Known rows, with every step that occurs
netet/nali/vebeg/saka: [-.13 .07 .39 -.26 .02 -.02 .24 -.06 -.30 -.06 .17 -.03 -.39 -.22 .09 -.01 -.07 .03 .05 -.36 -.12 .07 -.28 -.08 .14 .14 -.03 .43 -.02 -.31 .26]
netet/nali/vebeg/saka/vuset: [-.09 .30 .31 -.08 .20 .05 .14 -.11 -.20 -.20 .07 -.04 -.24 -.16 .09 .00 .07 -.02 .37 -.05 -.03 .20 -.19 -.16 -.15 .11 -.04 .29 -.01 -.26 .20]
nali/vuset/saka: [-.26 .02 .04 -.03 .12 -.08 .16 .09 -.01 -.08 .09 -.13 .16 .04 -.05 .02 .13 .11 .29 .05 -.34 .01 -.09 -.28 -.11 .22 .19 .26 .03 -.17 .14]
ganif/vuset: [-.31 -.02 .18 -.07 .10 -.10 .33 .13 -.41 -.12 .10 -.11 .01 .15 .08 .22 -.07 .21 .08 -.33 -.19 .02 -.18 -.31 -.08 .28 .23 .34 .15 -.24 .04]
nali/vebeg/saka/vuset/ganif: [-.32 .23 .32 .06 .12 .04 .33 .15 -.23 -.01 .01 .07 -.18 -.16 -.08 .14 .11 .13 .37 -.15 -.20 .29 -.23 -.39 -.03 .15 -.05 .26 -.05 -.30 .10]
nali/vuset/saka/kuneti: [-.08 -.16 .16 -.14 .25 -.06 -.07 .05 .14 -.10 .01 -.22 .15 -.09 .06 -.06 .14 -.06 .41 .21 -.27 -.04 -.01 -.12 -.23 .20 .19 .17 .15 -.18 .16]
vuset/nali/vebeg/saka: [-.23 .20 .32 -.21 -.03 -.05 .32 .02 -.23 -.01 .12 .00 -.15 -.18 -.04 .11 -.02 .02 .03 -.22 -.23 .13 -.23 -.15 .19 .17 .01 .39 -.05 -.26 .24]
nali/netet/saka/vebeg: [-.27 -.04 .16 -.02 -.03 .04 .32 .24 -.27 .07 .24 -.08 -.24 -.18 .32 .13 .10 .12 .16 .03 -.23 -.12 -.11 -.15 -.20 .25 .03 .46 -.01 -.35 .30]
netet/saka/vebeg/nali: [-.27 .05 .34 -.08 .01 .05 .45 .11 -.35 -.06 .20 -.11 -.28 -.19 -.01 .02 .08 .09 -.10 -.22 -.12 -.06 -.11 -.18 .02 .26 -.06 .41 -.01 -.36 .30]
ganif/vuset/saka: [-.36 -.04 .07 -.05 .04 -.11 .23 .08 -.13 -.10 .15 -.14 .16 .17 .05 .07 .10 .14 .23 -.19 -.23 -.17 -.16 -.29 -.06 .28 .23 .29 .11 -.30 .17]
netet/saka/kuneti: [.02 -.22 .32 -.16 .24 -.06 -.09 .00 .03 -.03 .10 -.26 -.03 -.07 .22 .05 .14 -.11 .26 .07 -.13 -.07 .00 .00 -.14 .19 .12 .27 .03 -.27 .11]
netet/saka/vuset/ganif: [-.30 .18 .29 .14 .16 -.03 .25 .17 -.17 .01 .09 -.01 -.10 -.05 .04 .20 .20 .12 .38 -.04 -.18 .20 -.17 -.37 -.09 .17 -.01 .26 -.10 -.30 .04]
vebeg/saka/netet/nali/vuset: [-.21 .09 .23 .03 .21 -.14 .12 -.08 -.19 -.14 .12 -.03 -.26 -.27 .29 .00 .01 .12 .28 -.13 -.28 .21 -.12 -.23 -.15 .25 .08 .30 -.10 -.04 .10]
kuneti/nali/netet/saka: [-.27 .00 .22 -.13 -.06 -.10 .16 .03 -.09 .05 .16 -.24 -.05 -.08 .44 .28 .22 .05 .26 -.19 -.25 -.08 -.10 -.19 -.05 .18 -.14 .37 -.24 -.25 .03]
vebeg/nali: [-.26 -.02 .42 -.12 .05 .03 .50 .13 -.28 -.10 .05 -.22 -.03 -.05 -.19 .12 -.01 .11 -.10 -.45 -.12 .06 -.15 -.33 .11 .23 .02 .33 .02 -.24 .14]
kuneti/saka/vebeg/nali: [-.30 .09 .30 -.12 -.06 .06 .48 .20 -.36 -.06 .09 -.14 -.16 -.21 -.04 .04 .03 .17 -.13 -.18 -.06 -.10 -.19 -.30 .00 .17 -.01 .32 .11 -.42 .34]
kuneti/nali/vuset/ganif: [-.41 .16 .22 .05 .07 -.09 .33 .26 -.22 .08 .02 .03 .04 -.21 .01 .23 .09 .25 .17 -.01 -.38 .25 -.18 -.48 -.02 .16 -.02 .23 -.06 -.15 -.03]
vuset/nali: [-.32 .12 .28 .03 .01 -.17 .40 .30 -.07 -.03 .23 -.13 .36 -.04 -.01 .30 .09 .04 -.03 .07 -.24 .03 -.15 -.30 .07 .21 .24 .27 .00 -.17 .13]
nali/netet: [-.35 -.17 .24 -.11 -.04 .02 .41 .31 -.09 -.01 -.01 -.26 .07 -.01 .16 .31 .04 .19 .36 -.40 -.29 .06 -.18 -.37 -.16 .20 .05 .34 -.01 -.15 .06]
vebeg/saka: [-.24 .06 .38 -.11 .04 .05 .29 .03 -.22 -.02 -.01 -.14 -.07 -.02 .02 .14 -.05 .01 .03 -.44 -.06 .14 -.12 -.27 .15 .18 .05 .42 -.06 -.17 .17]
netet/nali: [-.14 -.14 .43 -.09 .10 -.10 .26 .12 -.20 -.14 .34 -.19 -.13 -.11 .26 .06 -.02 .06 -.01 -.19 -.03 -.11 -.23 -.14 -.03 .15 .18 .35 .05 -.25 .17]
saka/vuset/nali: [-.29 .32 .24 .12 .12 -.11 .30 .20 -.02 -.13 .18 -.09 .35 -.06 .01 .25 .19 -.01 .20 .26 -.16 .13 -.11 -.30 -.11 .17 .19 .19 -.01 -.15 .12]
vebeg/nali/vuset: [-.21 .14 .21 -.09 .19 -.04 .32 .07 -.28 -.15 -.01 -.10 -.10 -.12 -.16 .06 .00 .18 .08 -.16 -.32 .27 -.09 -.33 -.06 .23 .01 .30 -.02 -.07 .05]
netet/saka: [-.11 -.06 .27 -.07 .10 -.09 .16 .02 -.19 .02 .23 -.19 -.11 .08 .17 .19 .12 .03 .05 -.16 -.16 -.05 -.08 -.13 .02 .21 .09 .41 -.14 -.30 .07]
vuset/nali/netet/saka: [-.29 .02 .21 -.07 -.03 -.16 .19 .10 -.05 .01 .22 -.19 -.04 -.03 .33 .27 .25 .04 .27 -.13 -.30 -.04 -.11 -.16 -.03 .24 -.04 .39 -.24 -.23 .09]

Rows
[-.15 .19 .19 .04 .20 .01 .09 -.02 -.07 -.15 .05 -.18 -.06 .01 .24 .17 .24 .01 .54 .01 -.12 .13 -.06 -.23 -.31 .17 -.04 .28 -.14 -.24 .05]  nali/netet/saka/vuset
[-.34 -.08 .20 .13 -.06 -.12 .24 .09 -.13 .09 -.02 -.22 .12 -.12 .25 .25 .05 .21 .29 -.30 -.19 -.01 -.17 -.40 -.13 .21 .23 .16 .00 -.31 .11]  kuneti/saka/netet
[-.26 .23 .27 -.22 -.03 -.08 .30 -.01 -.30 -.05 .12 .04 -.20 -.16 .01 .10 -.02 .04 .05 -.27 -.23 .12 -.25 -.16 .18 .21 .00 .39 -.02 -.27 .23]  ganif/vuset/nali/vebeg/saka
[-.16 -.21 .18 -.16 .19 -.07 -.03 .04 .06 -.11 .05 -.22 .16 .00 .13 -.03 .14 -.05 .38 .05 -.18 -.16 -.06 -.12 -.20 .24 .21 .19 .21 -.27 .18]  ganif/vuset/saka/kuneti
[-.11 .31 .27 -.05 .19 .08 .18 -.07 -.20 -.16 -.02 -.04 -.13 -.10 -.02 .05 .06 .00 .37 -.05 -.06 .26 -.16 -.22 -.15 .12 -.02 .28 .01 -.25 .16]  nali/vebeg/saka/vuset
[-.05 -.02 .23 -.33 .00 -.08 .12 .02 -.18 .06 .19 -.11 -.06 -.31 .13 .09 .06 .04 .11 .14 -.30 -.08 -.23 -.03 -.06 .08 -.05 .24 .09 -.38 .10]  netet/saka/kuneti/nali/vebeg
[-.21 -.05 .32 -.17 .03 -.04 .10 .09 .01 .03 .03 -.28 .34 -.25 .28 .19 .11 -.04 .08 .12 -.13 -.08 -.05 -.24 -.11 .08 .02 .15 .09 -.20 .04]  saka/kuneti/nali
[-.39 .21 .27 .11 .06 -.03 .25 .16 -.12 .03 .06 -.03 -.05 -.14 .19 .25 .27 .12 .47 -.04 -.22 .17 -.17 -.41 -.13 .15 -.14 .22 -.17 -.27 .02]  kuneti/nali/netet/saka/vuset/ganif
[-.23 .00 .10 -.06 .13 -.13 .11 .03 -.01 -.13 .21 -.13 .02 -.05 .11 -.06 .14 .08 .27 .06 -.28 -.07 -.13 -.20 -.12 .21 .16 .27 .00 -.19 .18]  netet/nali/vuset/saka
[-.16 -.01 .31 -.17 .04 -.08 -.01 -.02 .02 .05 .10 -.27 .22 -.25 .39 .18 .18 -.09 .10 .16 -.12 -.12 -.02 -.15 -.07 .10 -.05 .19 -.02 -.24 .03]  netet/saka/kuneti/nali
[-.17 .08 .20 -.19 -.02 -.14 .40 .24 -.23 .01 .28 -.01 .03 -.18 -.15 .18 .00 .14 .02 .08 -.38 .05 -.31 -.13 .03 .15 .15 .30 .11 -.34 .17]  vuset/nali/vebeg
[-.30 -.03 .30 .05 -.02 -.02 .32 -.06 -.20 .08 .02 -.06 -.17 -.25 .14 .13 -.02 .11 .32 -.50 -.29 .16 -.17 -.27 .00 .30 .10 .29 -.10 -.21 .16]  nali/vebeg/saka/netet
[-.38 .16 .23 .05 .10 -.05 .38 .22 -.32 .04 .09 .08 -.30 -.23 -.06 .10 .12 .23 .16 -.09 -.37 .23 -.18 -.38 .00 .25 -.08 .32 -.10 -.24 .11]  netet/saka/vebeg/nali/vuset/ganif
[-.26 -.09 .45 .04 .06 -.11 .21 -.09 -.14 -.07 .26 -.13 -.26 -.28 .44 .03 .02 .02 .20 -.42 -.08 -.03 -.19 -.17 -.02 .25 .12 .32 -.11 -.19 .21]  vebeg/saka/netet/nali
[-.42 -.06 .23 -.14 -.14 -.01 .37 .24 -.05 .04 .00 -.29 .21 -.17 .33 .35 .11 .15 .31 -.27 -.28 .00 -.15 -.40 -.14 .14 -.09 .27 -.06 -.14 .02]  kuneti/nali/netet
[-.40 .08 .25 .07 -.04 -.13 .30 -.09 -.22 .04 .07 .00 -.13 -.26 .21 .14 .02 .11 .33 -.44 -.33 .14 -.18 -.27 .01 .34 .10 .28 -.11 -.20 .16]  ganif/vuset/nali/vebeg/saka/netet
[-.36 .07 .22 .07 .14 -.07 .37 .30 -.25 .06 .02 .03 -.06 -.11 -.11 .21 .04 .27 .21 -.10 -.39 .30 -.19 -.46 -.05 .21 .07 .27 -.02 -.15 .00]  nali/vuset/ganif
[-.42 .13 .20 .01 -.01 -.06 .35 .28 .03 -.10 .05 -.19 .22 -.10 .20 .32 .20 .09 .49 -.05 -.30 .12 -.16 -.37 -.22 .19 .01 .24 -.08 -.12 .10]  saka/vuset/nali/netet
[-.36 .10 .23 .01 .11 -.09 .23 .25 -.14 .07 .00 .00 .04 -.27 .05 .18 .11 .19 .25 .07 -.38 .23 -.15 -.42 -.07 .16 -.03 .19 -.02 -.15 -.02]  saka/kuneti/nali/vuset/ganif
[-.10 -.26 .24 -.14 .18 -.03 -.01 .10 .15 -.06 .04 -.28 .21 -.04 .07 -.01 .14 -.09 .35 .09 -.17 -.14 -.03 -.12 -.17 .19 .22 .19 .17 -.26 .19]  vuset/saka/kuneti
[-.19 .18 .17 -.14 .17 -.07 .02 -.03 -.08 -.06 -.07 -.11 .08 -.28 .20 .09 .07 .03 .19 .18 -.30 .20 -.01 -.26 -.15 .13 -.04 .20 -.02 -.03 .02]  vebeg/saka/kuneti/nali/vuset
[-.06 -.25 .29 -.20 .17 -.05 -.07 .04 .07 -.03 .05 -.29 -.06 -.10 .31 .09 .17 -.09 .42 -.02 -.20 -.06 -.02 -.04 -.20 .20 .02 .27 -.02 -.25 .11]  nali/netet/saka/kuneti
[-.51 .03 .16 -.07 -.08 -.14 .40 .29 -.09 -.08 .09 -.16 .16 -.04 .24 .35 .13 .17 .36 -.24 -.37 .04 -.20 -.36 -.12 .27 .06 .30 -.05 -.14 .08]  ganif/vuset/nali/netet
[-.38 .11 .28 .03 .11 -.05 .43 .26 -.28 .00 .01 .03 -.15 -.16 -.17 .15 .06 .26 .16 -.22 -.37 .29 -.19 -.46 .03 .22 -.03 .27 -.06 -.17 .03]  vebeg/nali/vuset/ganif
[-.34 .20 .25 .10 .09 -.02 .28 .26 -.16 .01 -.01 -.04 .03 -.07 -.01 .22 .16 .21 .36 .01 -.12 .17 -.24 -.48 -.10 .08 .04 .17 .02 -.36 .08]  kuneti/saka/vuset/ganif
[-.46 -.12 .12 .18 .00 -.13 .26 .00 -.09 .01 .09 -.13 .13 -.04 .22 .13 .11 .16 .44 -.37 -.32 -.06 -.11 -.35 -.16 .38 .26 .20 -.01 -.22 .11]  ganif/vuset/saka/netet
[-.35 .15 .27 .11 .12 -.02 .26 .19 -.13 .01 .06 -.03 -.12 -.08 .10 .23 .23 .14 .50 -.11 -.23 .20 -.18 -.40 -.14 .18 -.07 .26 -.14 -.28 .03]  nali/netet/saka/vuset/ganif
[-.10 -.02 .31 -.28 .15 -.07 .02 -.04 -.07 -.08 .03 -.09 -.12 -.21 .12 .00 .04 -.10 .26 -.02 -.19 .04 -.12 -.04 -.04 .20 .06 .26 .11 -.26 .22]  ganif/vuset/nali/vebeg/saka/kuneti
[-.23 .13 .15 -.21 -.01 -.19 .37 .18 -.33 -.04 .29 .04 -.03 -.13 -.07 .18 -.01 .18 .05 .04 -.40 .03 -.34 -.14 .01 .21 .15 .30 .13 -.35 .15]  ganif/vuset/nali/vebeg
[-.41 .15 .25 .06 .09 -.02 .46 .29 -.32 .03 .04 .08 -.22 -.24 -.13 .10 .06 .27 .15 -.11 -.37 .26 -.19 -.44 -.01 .24 -.04 .30 -.02 -.21 .11]  saka/vebeg/nali/vuset/ganif
[-.32 .41 .28 .09 .10 -.09 .26 .10 -.01 -.14 .12 -.05 .25 -.10 .04 .21 .19 -.07 .21 .15 -.12 .18 -.10 -.29 -.02 .17 .10 .24 -.08 -.14 .17]  vebeg/saka/vuset/nali
[-.37 .08 .24 .09 .09 -.16 .25 .19 -.21 .03 .10 .04 -.20 -.26 .17 .13 .09 .27 .29 -.09 -.33 .19 -.25 -.41 -.07 .19 .04 .21 -.06 -.23 .06]  kuneti/saka/netet/nali/vuset/ganif
[-.30 .02 .36 -.07 .00 .10 .55 .21 -.36 -.07 .13 -.11 -.16 -.20 -.12 .04 .00 .13 -.13 -.25 -.11 -.02 -.14 -.28 .01 .26 .01 .37 .10 -.31 .30]  saka/vebeg/nali
[-.49 -.05 .19 -.13 -.11 .04 .48 .22 -.21 -.09 .04 -.16 -.14 -.15 .15 .12 .11 .20 .35 -.41 -.30 -.06 -.19 -.33 -.15 .29 -.11 .36 .01 -.26 .25]  ganif/vuset/saka/vebeg/nali/netet
[-.24 -.12 .35 .03 .01 -.17 .17 .00 -.14 -.06 .27 -.19 -.15 -.25 .47 .08 .05 .11 .19 -.24 -.05 -.16 -.25 -.21 -.09 .17 .18 .23 -.01 -.32 .20]  kuneti/saka/netet/nali
[-.34 .14 .31 .15 .16 .02 .36 .27 -.18 .00 .03 -.02 .02 -.06 -.07 .21 .13 .17 .36 -.08 -.18 .24 -.19 -.47 -.11 .16 .07 .22 .00 -.25 .04]  saka/vuset/ganif
[-.22 -.09 .23 -.11 .01 -.08 .19 .06 -.12 .01 .16 -.24 -.15 .02 .32 .25 .18 .07 .30 -.28 -.25 -.03 -.11 -.16 -.07 .23 -.05 .41 -.21 -.26 .06]  nali/netet/saka
[-.09 -.05 .24 -.33 .00 -.05 .18 .10 -.19 .05 .15 -.12 .01 -.33 .06 .10 .00 .08 .10 .12 -.30 -.04 -.24 -.10 -.08 .07 .00 .21 .16 -.36 .10]  saka/kuneti/nali/vebeg
[-.36 -.13 .25 -.19 -.08 .00 .22 .20 .05 .02 -.05 -.32 .21 -.23 .38 .28 .15 .06 .40 -.15 -.27 -.02 -.11 -.32 -.21 .14 -.10 .21 -.02 -.14 .03]  saka/kuneti/nali/netet
[-.27 .34 .22 .11 .13 -.17 .19 .09 .00 -.12 .24 -.08 .24 -.06 .12 .23 .27 -.06 .22 .29 -.16 .08 -.08 -.21 -.09 .19 .12 .22 -.12 -.20 .13]  netet/saka/vuset/nali
